Every row comes from one small tree of marks. The marks that hang from a mark follow it in brackets, in the order of their numbers. Every link used is in the known rows. Which tree was each row made from?
Known rows:
q452{q923{q483{q115 q988} q738{q992}}}: [-13.2 -11.6   2.5   7.5  -1.8  -3.4   1.0   5.1   5.9  -5.1  23.0 -17.2
  -6.3  14.4  -4.5  -4.9  -6.3 -12.3  -8.0 -30.2  18.1   6.4   1.5   1.9
 -28.8 -11.8   8.3   1.0 -12.8 -24.7  -5.2  13.1  19.2  -5.8]
q483{q988{q738 q992}}: [ 11.2 -12.5   6.9   9.4   7.7 -16.0  -0.9   4.5   1.0 -17.3 -17.4   3.3
  -1.6  -3.2  11.1  29.5  -5.3  -3.8  -2.0  11.5  13.2   6.0  -0.5  23.8
  16.9   7.1  -6.5   0.4  10.6 -29.1   0.7 -25.1  27.6  -7.5]
q923{q738{q992{q452}}}: [  0.5  11.8  -9.2   1.4  -0.8   8.8  -6.7  23.7  10.5  -1.1   9.8  23.3
   4.8   5.4  -5.8   1.5   2.5   2.6   5.8 -14.1   4.2  -9.8  -6.7   9.8
 -11.6   3.5 -22.7  -4.9  20.1  27.6 -13.6   4.4  10.3  -5.1]
q923{q483{q115 q988{q992}} q738{q452}}: [ -4.6   0.8 -10.0 -22.1  11.1  -1.5  -4.0  35.4   0.9   5.4  11.6   0.8
  -5.6  21.5 -25.2   7.3 -35.4 -20.6  -6.6 -42.8  21.0   0.0   7.9  18.0
 -14.5 -10.2  -7.4  -7.2 -36.1 -32.7  13.9  28.4  28.4  -2.5]
q923{q483{q115{q452} q988}}: [ -6.1  -4.2   3.8 -12.6   7.1   9.3  -2.2   6.0  -1.2  11.9  -3.2   4.9
 -17.8  13.8  -2.9   7.9  -5.6  -7.3 -18.3 -13.5  -1.1   7.3   1.9  -1.6
  -5.8   4.5   1.5  -0.3 -38.4 -29.5   5.9  29.6   1.9  -0.4]
q115{q452}: [ 13.8   7.3   3.9   7.1   0.6  11.7  -2.7  14.6   5.5   1.0  -5.3  25.6
   3.7  -8.8  21.1   1.4  24.3   2.4 -12.7  17.0 -15.2  -2.6   4.8 -14.7
   0.5  23.0  -6.4   4.4   7.3  23.9  -2.0  10.3 -19.2   1.5]
q992{q988}: [ -4.7   9.6  -2.6  12.7  -0.1 -11.1 -16.2 -15.1   9.6  19.8   0.9  10.0
   4.1   1.2   4.0   2.3  15.2  26.5   1.8  30.8 -24.6   3.4  -9.9  -0.7
  17.9  18.7   7.4   4.7  31.3  18.0  -8.6  -7.3  -0.5  -5.2]
q923{q738{q992}}: [ -0.4  14.5 -13.3  11.4   6.1   6.6  -9.9  24.5  14.3   5.3   9.2  16.5
   2.6   0.7  -3.7   4.8  -1.0   3.1  -4.0 -17.8  15.1 -14.7  -2.8  11.4
 -13.0  -4.4 -20.2 -10.7  11.3  24.6 -12.4   1.4   8.6  -6.4]
q738{q923 q992{q988}}: [ 11.3  17.1  -9.5 -15.3 -19.5  -1.8 -13.0 -27.7  30.5  16.0 -16.8   3.2
  10.7 -18.1 -30.3  13.2   4.2  41.6  34.2  -8.7   2.8 -17.2 -19.1  -0.6
  10.1  -1.0  20.4  18.8 -12.4  52.2 -15.4 -21.7 -27.0  27.5]
q115{q452{q988} q483{q923{q738{q992}}}}: [  6.3  14.9  -9.1   1.1  -3.8  28.2 -11.1  -2.2  -6.5  13.4   1.0  -8.9
  -2.6   2.5   6.2 -12.6   3.3 -22.2 -16.8   2.2  -9.6  -1.4  16.4 -13.6
   5.1 -18.8  -9.6 -15.1 -12.1  -3.4  -1.8  20.6 -28.6 -13.9]
q923{q483 q738}: [-12.7  19.6 -19.3  16.7  17.7  17.5   4.7  47.8  -3.0  -3.1  33.2  18.3
   4.3  21.4 -11.7 -16.9  -3.1  -3.4 -22.5 -26.3  11.2   5.7  12.9   8.8
  -6.8   6.1 -27.7 -23.5   4.4  -0.8  10.0  20.1  22.6  -6.7]
q452{q483{q923{q738}} q988{q992}}: [-26.0 -18.7  -6.3  23.5   6.1  -2.0   5.7 -11.6  -8.6 -14.8  16.7 -24.7
  18.8   5.0   7.2 -11.1  -7.6 -16.7  -5.4  36.8  10.3  13.2 -16.6   2.0
   6.5 -31.6   5.6 -12.4  22.4 -33.3   8.3 -28.6  48.0 -12.3]
q738{q452{q923 q988} q992}: [ 30.7 -15.0   1.0 -19.5 -16.3  -9.8  -8.5 -12.1  15.3  12.3   1.0 -17.0
  12.6 -22.3  -2.0   6.0   5.5  21.2  16.3   0.2  15.5 -17.2  -6.2 -21.9
 -28.9  -9.4  30.8  14.6  -8.7  45.8  -9.4 -24.2  -1.5  23.4]
q738{q923}: [  9.5  10.8  -0.3  -5.5   9.3   3.9  -5.4  -1.5   9.2  12.2  -1.1  16.8
  10.1 -12.2  -3.0   7.1  21.3  24.8   4.5  -1.2   0.1  -8.3 -15.2  -5.4
   8.7  15.1  15.4   9.3  -4.4  35.3  -1.8 -15.8 -19.1  22.7]
q115{q452{q988{q738{q992}}} q483 q923}: [  8.2  13.5  -1.3   6.2 -20.8  11.4  11.4 -10.2 -25.9  -6.1  -8.7 -17.9
   6.1 -11.5  12.8 -28.6   0.7 -22.0  -6.1  10.9 -19.6  -6.8  41.5 -12.6
  24.8  -7.0 -24.7  -4.0   1.0  11.2  16.4   3.9 -61.8 -13.0]
q452{q483}: [-13.7  -0.4   1.6  14.5  10.0  -0.3  12.1  -8.1  -9.2  -7.7   8.9   9.3
  -0.6  -8.5  17.1 -19.0  15.1  15.4 -10.9  31.7  -8.4  -0.4 -19.9 -14.1
  -3.2   6.1  -0.1  -5.5  31.4   5.8  -8.1 -14.3  15.8   4.0]
q115{q923{q483{q988} q738{q992}}}: [-12.0  10.1  -6.5   5.3 -10.0   8.1   6.6  12.6   2.4   5.0   1.3  -9.5
   1.9  14.3 -10.5   3.8 -19.8 -12.0  -7.5 -32.9   2.1   4.7  30.5   9.2
   6.3  -5.5 -18.7 -14.4 -18.8   4.7   5.7  20.4 -14.6  -7.5]
q483{q115{q452} q988{q738{q923 q992}}}: [ 11.6 -11.2   9.6 -26.8   6.0  -5.3  -6.7 -13.3   9.4   9.0 -38.0  -2.8
 -21.7  -7.8  -6.5  26.8 -14.2  -7.8   9.2 -14.9  11.0 -10.3 -15.0  15.7
  -6.1 -15.4  19.7  18.3 -49.2 -24.5  -1.8   4.1 -17.1  -1.9]
q483{q115 q988}: [ -8.4 -21.9  17.9 -17.8  16.9 -13.5 -20.6 -20.3   0.4  32.9 -21.1  -0.3
 -26.3   8.6  16.1  35.0  -3.0  -8.5 -14.7   2.0  -1.7  -2.2 -22.9   8.6
  -7.1  -6.9  18.2  10.6 -30.0 -33.6 -10.3  13.3   4.4  -9.4]
q738{q992}: [ 11.9   8.5  -6.1   1.3  -7.2   3.0 -10.9  -6.6  13.9   8.8 -10.2  14.9
  -5.3 -15.8   4.5  17.2   8.6  24.6   6.3   2.2   8.0 -18.4 -13.4  -3.7
  -6.2   4.0  -5.9   0.4   2.0  34.6 -18.5 -10.5  -3.9  14.5]
q738{q452{q483{q988}} q923}: [ 22.2   0.1   8.7 -40.6   3.7  -0.5   5.7  -5.2  12.9  15.3 -11.7   2.9
   8.1 -17.3 -18.1   1.8   0.3  26.4  13.6  -8.9  -1.1 -11.2 -16.2 -15.4
  -6.1   3.7  41.1  12.1 -25.7  37.9  -4.4 -16.8 -15.5  35.7]
q738{q992{q452{q923}}}: [ 12.5  -5.4   5.8  -5.8 -21.0   1.6  -4.2 -15.7  11.9  -6.5  -1.8  12.1
  -1.3 -10.5   1.2   4.7  18.7  20.9  22.1   6.5  -4.5  -7.0 -15.1 -12.1
 -12.3  13.6  -0.1  14.5  20.0  33.2 -21.8  -9.6   0.1  16.6]

Write each row's tree:
[  2.1   8.6  -9.1   4.0   8.5 -24.6  -3.7  -8.6  -2.1   4.5   5.6  -1.1
  -1.0  -2.8 -12.3 -13.6   3.1  25.7  16.7  16.3  -9.4   5.7  -5.5   2.1
   7.5  12.8  16.5   7.4  22.0  -2.7   9.3  -8.4   3.2  -1.6]
q992{q988{q738{q452{q923{q483{q115}}}}}}
[ 12.2  11.5   1.8  -4.2   8.7   4.8  -2.1  -6.1 -15.6   8.2  -7.4   2.9
 -15.0  -2.6   6.0  -0.2   6.0   3.6 -16.1  -2.5  -5.1  -5.2   6.7   1.4
  19.5   4.0  -8.8  -7.4   2.5  -9.2  -6.9  -5.5 -20.2  -4.2]
q115{q483{q988{q738{q923}}}}
[ 17.8   2.1  -6.3   3.8  -2.8  15.9   6.0  14.6   3.9 -11.8  -3.1   5.9
  16.1 -10.2  -0.2 -11.0  11.1   2.1  -1.4   8.7   4.7  -2.9   6.5  -7.5
   2.4  -2.0  -0.4   3.8  -8.0  21.2  14.3 -11.6 -13.1   2.4]
q115{q452{q988{q738{q923{q483} q992}}}}
[-10.8 -23.8  22.1  -0.1  -9.1  -0.3  12.8  -4.8  -3.6 -22.8  18.1   2.1
   5.5  12.7   8.6 -21.8  16.7  -5.4   3.1  16.4 -21.4  18.9 -14.9  -9.7
 -12.2  12.3   5.7   9.6  44.8  -5.6 -15.0  -2.3  26.1  -7.1]
q992{q452{q483{q988} q923{q738}}}
[ -2.8 -12.7  12.7  -1.0  -7.4   5.2   5.5  11.6  -1.7 -15.5  24.7  11.5
   4.1  20.1  -1.2 -14.5  18.5  -2.3   1.1  -1.4 -16.3  21.1  -1.1  -6.6
 -10.3  24.1  -3.3   6.1  29.0  -0.6  -5.7  10.6  19.7  -2.8]
q992{q452{q923{q483{q988} q738}}}
[  2.7   9.4   3.1  -4.3  11.1  11.4 -17.2 -21.8 -10.0  30.9 -11.5  -5.6
 -27.2   6.7  12.6  16.9   5.4  -5.2 -24.8   1.4 -14.0   6.8   3.4  -6.4
  16.5  -1.9   1.2 -16.7 -11.8 -25.4 -16.6  17.7 -17.8  -6.5]
q115{q483{q923 q988}}
[  1.0   6.5  -9.2   1.9  26.8   7.2 -20.3   9.5   7.1  31.4   6.4  -1.2
  -4.3   9.1   0.1  18.4   3.2  -3.1  -9.6  -3.8   2.4   9.4  -5.9  -0.1
  -7.2  -8.5  18.4 -19.7  -9.8  -2.8   1.3  14.7   7.8  -3.8]
q483{q923{q738{q452{q988}}}}
[ 27.2  -5.7   4.9 -14.7   9.2  -6.2  -4.1   4.0  10.6   8.7 -25.3   3.0
 -11.8  -8.3   1.9  29.6  -4.8  12.0   0.0  -7.9  11.1  -5.0  -3.2  11.3
  -3.4   1.0  12.4  -0.2 -12.5   3.7  -9.7 -15.6   6.2   2.5]
q483{q988{q738{q452 q992}}}
[-15.9 -34.9   4.3  21.1  -6.2 -18.6   2.7 -13.7 -13.6 -21.7  34.5 -31.9
  20.1   4.7   9.5 -16.3   5.4 -14.2  -4.5  20.7  18.8  12.7  -1.9  -8.5
  -6.5 -10.7  11.9  12.7  11.0 -34.8  18.5 -23.0  37.3  -0.7]
q452{q923{q483{q115}} q988{q992}}
[ 21.6 -19.9   7.9  -8.7   3.2 -13.4  -6.5  -0.9   1.2  13.8  16.2 -12.4
  15.2  -9.5  13.9  -4.0  20.1  14.0  -3.4  15.8   0.2  -3.2  -2.8 -23.3
 -20.0   5.8  32.6   9.6   7.2  29.4   3.1 -18.2   3.2  13.3]
q738{q452{q923 q988}}
[ 15.1  17.2 -13.9  -9.8   5.8   2.2 -10.0  30.9  16.4  12.8   6.2  15.8
   4.5  -4.8 -11.8   7.2  -7.2   8.0   4.6 -25.5  15.8 -20.7  -0.6   5.7
 -22.2  -2.7  -7.8  -7.2  -1.0  39.7 -10.8   5.0   3.3   5.6]
q923{q738{q452 q992}}
[-25.7   4.4  -6.9   1.2  36.9  -2.1 -27.5  -9.5  -3.8  36.5  -1.0   0.1
 -29.6  14.5   1.4  23.1  -4.8 -14.4  -6.8  -6.3   4.9   5.5 -24.6   9.4
 -12.4 -16.6  16.3 -12.5 -26.5 -41.9   0.5  34.5   6.7 -13.2]
q483{q115 q923{q738}}
[-16.9  21.2 -22.8  -3.3  -2.5  11.5  -5.2  22.0  10.4   3.5  14.2   6.6
  -4.6  16.2 -31.6 -14.2 -24.4  -8.1   3.7 -34.2  10.9  -6.2   3.4  11.8
 -14.2 -12.7 -17.9  -6.7 -23.3  -7.5   6.1  33.9   4.9  -7.4]
q923{q483{q115{q452}} q738{q992{q988}}}
[  1.9 -14.3   9.3  10.8 -16.3 -16.4   0.7  -6.8  -3.3 -35.7  11.5  13.5
  16.7  -6.1  11.9   3.4  17.5  -1.4  21.6  30.6  -4.7   5.2  -7.5  -1.3
  11.4  29.7 -14.4  19.0  47.2  -3.6  -0.5 -18.1  27.1  10.5]
q988{q992{q452{q923}}}
[-18.3  16.3 -16.6   4.5  17.5  13.7   1.7  39.2  -5.9   0.8  25.3  14.9
  -6.0  20.4 -12.6 -18.2 -12.0 -18.1 -17.5 -29.5   9.9  -0.7   7.7   9.0
 -15.5  -2.8 -22.2 -11.9 -18.2 -20.2  16.1  38.4  10.3 -11.5]
q923{q483{q115{q452}} q738}
[  3.7  10.5   9.3  -4.8 -14.4   1.2   6.5 -21.0 -23.5   3.8 -17.1 -12.8
 -14.1  -1.5   6.1  -5.4  -6.5  -9.5  -1.9  -3.9 -21.0  -0.8  28.6   2.0
  29.5   2.5 -20.3  -5.9   2.6  -5.9  -1.9   5.6 -44.6  -9.9]
q115{q483{q988{q738{q992{q452}}}} q923}
[ -4.8   7.5  -0.4  10.6   6.0  18.5   6.5   8.0   2.7  -6.2  -0.7  11.4
  -0.6  -4.7  13.3 -12.6  12.0  -7.8 -12.1  17.1 -13.6   6.9  -1.9 -15.0
  -7.0   2.3   0.8  -7.3   5.2  -0.2  -3.5  15.9  -3.7  -4.6]
q115{q452{q483{q923{q738}}}}
[ -4.7   7.2  -3.1   0.1  -4.5  -1.3   7.5  22.2  -4.1   1.5   4.1  -8.5
   8.5  15.0 -10.3   1.6 -21.6 -17.6  -4.3 -29.1  -1.3   6.4  34.6   9.0
   9.1   3.3 -14.3 -11.2 -15.0  -0.3  16.4  19.6 -10.0  -2.3]
q115{q923{q483{q988{q992}} q738{q452}}}
[  7.5  17.4 -13.2 -25.8 -11.6  14.6  -2.4  -8.7  18.8   6.6 -11.1   7.6
  -2.2 -15.1 -34.4   3.9  -6.2  22.5  23.6 -33.8  19.0 -20.1 -13.9  -6.5
  -6.6  -6.4   9.7  11.9 -51.9  29.3  -0.3   2.9 -27.1  35.8]
q738{q923{q483{q115{q452}}} q992}
[ -4.5  16.9 -14.6  11.0  -0.5   1.3 -13.7  16.5  18.1   9.8   7.8  11.5
   6.1   6.4 -10.4   3.7  -4.8   7.7   4.0 -10.9   6.6 -11.8  -3.6  14.4
  -5.6  -5.3 -14.9  -6.5  17.3  24.6 -13.7   0.2   9.0  -9.4]
q923{q738{q992{q988}}}
[-11.2 -19.9  12.5  -3.4   8.3 -31.6  -2.9 -21.8 -14.5  -4.0 -28.4 -16.9
 -16.2   0.9   8.6  28.7 -24.4 -25.0   9.5   2.7   7.8   1.4  -0.3  28.5
  15.9 -10.9   0.0  11.8 -19.7 -58.4  14.6  -3.9   3.1 -13.0]
q483{q115{q923} q988{q738 q992}}
[ -4.2 -12.3   1.8   0.1  11.1 -11.1  -8.5  -6.5 -10.4  -0.8  -5.9   4.2
  -4.6  -7.6  14.5   1.6   3.1 -14.4   0.2  23.9   3.0  -8.7 -13.7   2.5
  -2.8  -4.1  -0.5  13.0  -6.8 -23.9  15.3   0.3   0.3  -6.0]
q483{q115{q452{q988{q738 q992}}}}
[ -3.7   6.8  -1.2   8.1  -6.5   1.3  11.4  -1.0  -6.8   0.5  -8.4  -9.5
  -4.9   4.5  -1.8   2.8  -7.4   1.1  -4.6 -13.7  -3.2   7.5  25.9   2.8
  16.6   4.7 -10.6  -9.2 -13.7  -0.4  12.5   7.0 -18.6   0.9]
q115{q923{q483{q988{q738{q992}}}}}
[-12.1 -29.6  18.3  25.4  -2.8 -20.1  24.9 -19.3 -10.3 -44.0  10.9 -23.6
   5.3  -7.7  18.7 -16.9   4.7  -4.3  -0.7  27.1   8.9  16.1 -10.5  -3.9
  -7.3  -5.3  17.4   5.5  36.6 -39.5  -6.5 -33.5  39.6  -5.2]
q452{q483{q988{q738 q992}} q923}
[ -4.0 -24.9  22.9   0.6  -7.5  -5.8  18.7 -14.3 -10.7 -28.3  10.2   2.7
   0.1   3.5  10.6 -20.3  22.0   5.6   9.0  28.0 -22.1  19.5 -16.8 -12.2
  -6.0  17.3  11.8  12.1  46.5  -9.3 -10.8 -13.6  22.9  -1.9]
q992{q452{q483{q988{q738}} q923}}
[  6.1 -10.1 -10.4  16.5   7.1  -9.3   5.1   7.1 -11.0 -24.3  11.0  -8.0
  27.2  -7.5  -4.0  -7.1   3.0   2.5   6.5  21.4  23.5   2.0  -3.7  11.6
  21.3  -7.7  -4.5   2.6  15.2  -6.9  27.9 -48.0  26.9   3.4]
q452{q988{q738{q923{q483}} q992}}
[ 10.7  13.8   4.3  -8.2 -10.0  -2.9   5.4 -18.0 -22.2  11.5 -19.7 -17.1
 -15.3  -5.9   5.9  -0.8 -10.9  -5.7  -4.8 -11.4 -13.3  -7.2  31.8  -0.2
  24.7  -1.9 -13.5  -7.9  -9.3   0.4   0.3   6.1 -49.2  -4.2]
q115{q483{q988{q738{q452 q992}}} q923}
[ -7.6 -15.4  15.9 -21.4   0.9  -3.5  10.0 -16.5 -10.3 -10.7  -5.6  14.2
  -8.1   3.6  -3.2 -10.1   9.0   6.2  15.4  20.8 -19.9   8.6 -31.0  -2.6
   0.9  10.4   9.0  14.8  17.9 -10.5  -4.7  -6.1  11.5   3.3]
q992{q452{q483{q115 q988{q738{q923}}}}}
[ -6.5   3.8   0.4  13.9  -3.6  -4.3  13.3   2.0 -12.3  -8.7  -4.0  -8.3
   0.7   6.1   0.7   3.3  -7.7  -5.8  -4.8  -6.8  -3.6  12.2  27.7   6.7
  23.7   9.9 -14.9  -6.9  -5.6 -12.7  19.4   4.0  -9.7  -1.1]
q115{q923{q483{q988{q738 q992}}}}
[  4.8   8.8 -13.0  -3.6  16.1   9.1 -21.9   4.0  13.7  30.9  -1.7  -4.2
  -6.9   3.7  -9.2  23.4  -3.4   1.1   0.7 -10.4  10.5   1.5  -6.7   1.2
 -11.8 -14.7  16.9 -17.7 -18.2   6.0  -5.8  12.2   5.2   0.3]
q483{q923{q738{q452{q988} q992}}}
[  1.2   4.0   7.4   4.0 -21.1  11.2  14.6   7.0  -1.1 -11.6 -12.1  -4.0
   7.3   3.3   5.5  -1.0  -7.2 -20.8  -6.4  -6.1 -17.1  10.9  41.0  -6.5
  18.7  14.6 -15.1   0.6 -21.2  -1.1  18.0  24.9 -33.0  -1.1]
q115{q452 q923{q483{q988{q992}}}}
[ -4.7   7.7  -9.2   8.9 -21.6  19.6  11.6  22.1   0.6  -6.2   6.5 -14.4
  21.4   8.5  -6.4 -20.3 -12.5 -27.2  -6.7 -18.1  -4.8   3.5  41.0  -3.4
   2.3 -12.5 -21.9  -7.4 -18.7  19.7  22.7  20.1 -28.9 -11.8]
q115{q452{q988} q923{q483 q738{q992}}}
[ -5.5  -7.2   8.6   4.7  12.3  -2.1  16.4  -8.3  -6.2 -11.0  -6.8  -1.2
  -2.9  -5.5   6.9  -7.1   3.3  10.3  -6.9  16.9   0.3   5.7 -17.1   0.9
   2.5  -5.2  13.2  -3.2  12.0 -11.5  -6.7 -23.9  16.4  -1.0]
q452{q483{q988{q738{q923}}}}
[-11.8 -14.7  10.8   6.9  -0.9  -5.7  10.3 -13.3  -2.1 -15.4  -5.5  -2.8
   1.1  -3.1  15.1   2.3  -1.9  -0.1  -8.9  27.2  -2.4   3.8 -15.1  -1.6
   4.7  -1.5   1.0   0.0  19.0 -19.9 -12.2 -20.0  30.2  -1.8]
q452{q483{q988{q992}}}
[ -9.7   2.8   1.3 -12.3 -30.4  -8.4  -3.5 -38.7  10.3   2.3 -12.8   2.2
  -2.1  -6.4 -14.7  -6.4  -2.7  22.2  36.1  19.9 -22.2  -6.1 -20.8  -5.7
   4.5   1.7   1.5  18.2  18.5  22.9 -16.9  -3.5  -8.8   7.5]
q738{q992{q452{q483{q115{q923}}} q988}}
[ 21.6   4.7  -7.2   3.1   7.8 -13.6  16.9   1.1  -5.3 -22.9  -0.2   0.6
  -1.8 -27.3  -3.7 -14.7   2.6  27.1  20.1   6.0  19.9 -12.0  -7.9  -4.9
 -16.7  -0.5  12.2   0.1  19.6  14.6   1.0 -29.6   8.7  16.5]
q988{q738{q452{q483 q923} q992}}
[-13.8   0.9   8.8  10.1 -17.1   5.7  20.7  10.8  -1.3 -22.0  -8.7  -9.5
  15.2   2.0  10.4 -11.8 -15.0 -35.2  -5.0  -0.3 -17.9   4.9  29.4   0.3
   8.4  -4.9 -16.4  -1.4   3.4  -4.3   7.6  16.9 -22.3 -16.7]
q115{q452{q483{q988{q992}}} q923{q738}}
